Each row was made from one small tree. The marks that hang from a mark follow it in brackets, in the order of their numbers. Every link used is in the known rows. Write each row's tree.
Known rows:
K248(K305(K299) K659 K902): [ 26 -10 -19  -8  -6  29  14  -5  16 -18  20   9   5 -16  13  -6   7 -15
   1   2  -2  -9 -18  30]
K248(K305(K299(K807)) K659): [ 26  -9  -9   4  17  18  24  -2  11 -19   2  11  -7  -6   9 -10   1 -12
  -2 -18  -8  -4  -4   7]
K248(K305(K299(K506(K347) K807)) K659 K902): [-12  15 -20  -7 -11   9   5   2  15 -17   6   4  -1 -14   3  13  -7  -4
   1  -8   0  19 -10   1]
K521(K807(K299(K305 K506(K347(K659(K248)))))): [-25  28  18 -10  14 -14 -24   4  -5   4 -18  -6   5  17  -9  -4  29 -10
 -23  13  20   6  13 -21]
K506(K299(K807) K347(K659(K248(K305 K902)))): [ -2  29  -5   5   8  15 -21   4  10  10  -4  -5  -5  -9  10  10   2  -5
  11  11  13  10   9   8]
K659(K248(K305(K299(K506(K347) K807)) K902)): [-11  26 -16  -2 -12 -15  -6   1  17  -4  -2   7  -2  -2   0   8  -3   6
   5  -9  -1  11  21   2]
K299(K506 K807): [-13   0  10  20  -1 -20  14   4  -5  -8   1  -3 -18  12  -7  -6 -15  17
  -5 -13 -16  12  -7 -24]
K299(K305(K248(K902)) K506(K347(K659)) K807): [-14  16  12  -6 -10 -13 -21  -3  -3  12  -3  -3   0 -12 -10  21 -11  10
  10  -4  -6  20   4   4]
K305(K248(K659 K902) K299(K506(K347) K807)): [-18   1   4 -17 -18  -1   2   2   3  -2 -17   1   6 -10   1  19 -32   7
  17 -10   0  20   1  -2]
K659(K248(K305 K902)): [ 12  13 -10  -2   3   4 -17  -8  12   7  23   5   6  -3   3 -13  23   7
   1   2  -4  -8  -3  29]
K299(K506): [-10  -5   7  18 -13  -7  14   0  -6 -13   8  -7  -5  12  -4  -3  -5  12
  -9   3  -7   3 -16 -15]
K605(K299(K305 K506(K347) K807)): [-25  -9   6   1   0 -14   8  11 -13  -2 -20  -4 -10  12  -7  12 -12  -1
 -10  -5  -6  10  11 -38]
K605(K299(K305)): [ 14 -34   6  -1   3   7  16   4 -12  -3  -5   0  -2   9   3  -6   3 -12
 -10   5  -8 -17   4  -9]
K605(K299(K305(K248(K659 K902)) K506 K807)): [ -6 -11  -8 -28   9  -2 -13  -8  -9  26  -9   7   7  -2   3  -2 -15   5
   9  -3 -11  18   0   0]
K807(K299): [  6 -15   9  12   1 -10  23   9  -4 -11  -1  -4 -14  11  -3  -8  -8  -5
 -13   4   0 -17  -3 -13]
K659(K248(K305(K299(K506 K807)) K902)): [  9  18 -20   1  -4 -17  -1  -8  19  -1   7  14  -7   2   5 -10  -1   7
   6 -11 -12   7  19  10]
K659(K248): [  3   0  18   7   3  -1   1   0  -2   4  -2  -3   3  14   2 -14  12  10
  -2  -4   1 -10  -1   5]
K731(K248(K902)): [ 10  -4   8   1  -4   0  -2  -8   5  11  11  -2   3  -2  -2 -11   5  10
   6   0  -1  -4 -10   3]
K299(K305(K248(K902)) K506): [  2 -13  -4 -12 -15 -11 -15 -10  -6   8  13   5   9  -5  -9   6  -5  12
   7  -2 -17  -1   1  16]
K807(K299(K305)): [ 16 -23   4   3   7  -8  15   7  -5  -7   3   5  -8   8  -8  -5   5 -13
 -18  -3  -7 -23   6  -3]
K305(K248 K299(K506)): [  9 -22   4   6 -20 -11  22  -7  -3 -13 -11   1   4   7   1   6 -27   4
  10   0  -8 -10  12  -7]
K347(K506(K299(K807)) K659): [  7   4   2  34   9   2  14  16  -5  -3  -4  -8 -23  -4  11  -8  -2   5
  14   8   7   3   9  -4]
K248(K305 K902): [ 14  -4 -12   5  -5   8   0  -3   9 -10  30   1  -5 -11   0  -6  10   2
  -2   4 -10  -9 -15  20]
K807(K299(K305(K248(K659)) K506(K347))): [-21  -2  -6 -22   3  -1  -8  -1 -10   7 -12  -1  19   3 -11  19  -1  -4
 -10  -1  11  -2  -3  -9]
K248(K305(K299(K506)) K659 K902): [  9   2 -29  -5 -14  20  10 -10  16 -18  22   7   8 -10  10  -2   4  -7
  -3   7  -2   4 -22  18]
K731(K248(K305(K299) K659 K902) K343): [ 15  -3 -10  -9  -2  30  -6 -10  14  12  12   0  20 -17   4 -10   3 -17
  13  -3  20 -17 -15  12]
K506(K299(K807) K347(K659(K248(K305)))): [ -1  26   0  16  19  15 -10   3   4   5 -13  -7  -5   1   9   9   5  -7
   4   6  16   3  12  -7]
K248(K305(K299)): [ 32 -21 -10  14  -4  10  29  -2   9 -28  10   7  -6  -2   6  -4   2 -14
  -4  -3  -8 -24   4   7]

Write each row's tree:
[ -2  25 -11  11 -19  -2   8   0  17 -19   6  -1 -14 -13   3  16 -10  -5
   1   4  -1  15   1  -2] : K248(K305(K299(K506(K347(K659)) K807)) K902)
[ -2  -7   6  11   6 -18   5   3  -7  -6   4   7 -13   8 -11  -3  -2   9
  -9 -21 -23   7   2 -14] : K299(K305 K506 K807)
[-31   7  15  16  -9 -18  10  12  -7 -12  -8 -10 -14   9 -11  12 -17  16
  -5 -12  -5  17  -5 -33] : K299(K506(K347) K807)
[-14  -8   5  14   1 -17  20   6 -11   0 -15  -6 -19  18   3  -8 -25   8
  -5   1 -10  12   1 -39] : K605(K299(K506 K807))
[ 15 -23   9 -17  14  19  -6  -8 -10   6   1   6  19  -5  -2  -2  11  -2
   2 -11  -6 -11 -11  21] : K299(K305(K248(K659)))
[ 14   8  -5  14  11  12 -10   5  -4  13  -1  -1   7  -1  13  -9  36  -2
   8  14  16 -14  20  24] : K347(K506(K299(K305)) K659(K248))
[-36   2  16   2  -2 -20   4  17 -10 -19 -15 -14  -9  16 -15   1  -5  -2
 -21   9  11   6   0 -46] : K521(K807(K299(K506(K347))))
[ 11   2 -16  -7   4  29  -5  -6  10  -5  30   2   6 -15   5  -9  18  -2
  -4   4  -2   0 -34  28] : K248(K305 K659 K902)
[ -3  -5 -15 -27   1  -5 -15  -9  -2  16   7   7  15  -3  -6   3  -2  -1
  -3   3  -2   0  -8  14] : K807(K299(K305(K248(K659 K902)) K506))
[-22   1  -2 -28 -14  11 -24  -5  -6   8   4  -2  25 -12  -8  22   2   7
   4  -1   2  12 -17  16] : K299(K305(K248(K659 K902)) K506(K347))
[ -3  -7   3 -13  18  -4 -10  -9 -10  12  -3   9   8   1  -7  -1  -4  11
   3 -22 -15  12  -4   0] : K299(K305(K248(K659)) K506 K807)
[ 16  25 -13  14  -4   5   5 -18  15  -8   4   3   6   8  13  -9  19  -6
  -5  13   7  -5   6   9] : K347(K659(K248(K305(K299(K506)))))
[  0 -21   1  -6  11 -21   2  -4 -17  15 -19   5  -4  12  -4   0 -20   6
   5  -9 -17   2  22 -24] : K605(K299(K305(K248) K506 K807))
[ 17  -4  -2  25  16   3   7  14  -6   0  -1   1 -18  -8   7  -5  13  -2
  10   1   0  -4  17   7] : K347(K506(K299(K305 K807)) K659)
[ -8 -12   3 -26  26  -6 -16  -4 -14   6 -10   5  12   8 -10 -12   9  -7
 -13  -1   1   1   2 -14] : K521(K807(K299(K305(K248(K659)) K506)))
[-29  38  10   9  -6 -13  -5   1   1   8 -15 -15   3  19  -1   7   5   1
 -16  19  25   5  -1 -18] : K807(K299(K506(K347(K659(K248)))))
[ 18 -24  -2 -18   0 -14  -5  -1  -3  12   4   7   1  -5  -8   2  -7  -5
   2  -1 -10 -21  15  18] : K807(K299(K305(K248(K902))))
[ 17  -9  -7  22   2  16   6  10  -7  -5   6  -3  -4  -8  10  -2  23  -7
   6  16   9 -14   8  16] : K347(K506(K299(K305)) K659)
[  6   2   4 -11   6  21  -7 -12   6  16  11  -1  15  -5   4 -14  13   5
   5   0   8   4 -28  12] : K731(K248(K659 K902))
[ 14 -19   4 -27   3  19 -16  -9  -3  12  11   7  19 -15  -1   0   7   1
   8  -7  -8  -5 -14  36] : K299(K305(K248(K659 K902)))
[  2  25  -2  17   6  -2 -12  10   5  20  -2  -3 -12  -6  16 -15   9  12
  23  11  12   9  17  20] : K347(K506(K299(K807)) K659(K248(K902)))
[ 11  30   1   1  -3   5  -5  -1  21  -3  -4   3  -5 -11   9   5   7  -7
   8  -2   7   3  16  19] : K506(K347(K659(K248(K305(K299(K807)) K902))))
[-27  -5  11  -7   5 -19  -5  15 -12 -16 -11  -5  -4  13 -19   4  10  -9
 -25   2   4   1   9 -35] : K521(K807(K299(K305 K506(K347))))
[ 23 -24  13  -4 -11 -14  16   2   4  -3 -11   7 -12  -8   2   1 -36   4
  24 -15 -18  -6  21  11] : K305(K248(K902) K299(K807))
[-25  21   9  17 -14  -9  12   5  -3 -10  -8 -18  -8  10  -5  14  -9  -4
 -18  22  18   5 -13 -27] : K807(K299(K506(K347(K659))))
[ -8  11  20  13  -4  21  -4   7  -4   2 -20 -17   6   8  12  12   0  -7
   4  21  26  -3   0  -6] : K506(K299 K347(K659(K248)))
[ -6  -6  20   5 -12   2 -12   0  -2  23   8 -14   6  -4  -8  -8 -10   4
  14  -2  13 -13 -14  -7] : K731(K248(K902) K343)
[ -2  -9  -9 -17  11  -4  -4  -9  -9  10  -3   7  15   6  -6   1   0  -3
 -10  -2   1  -5  -3  -1] : K807(K299(K305(K248(K659)) K506))
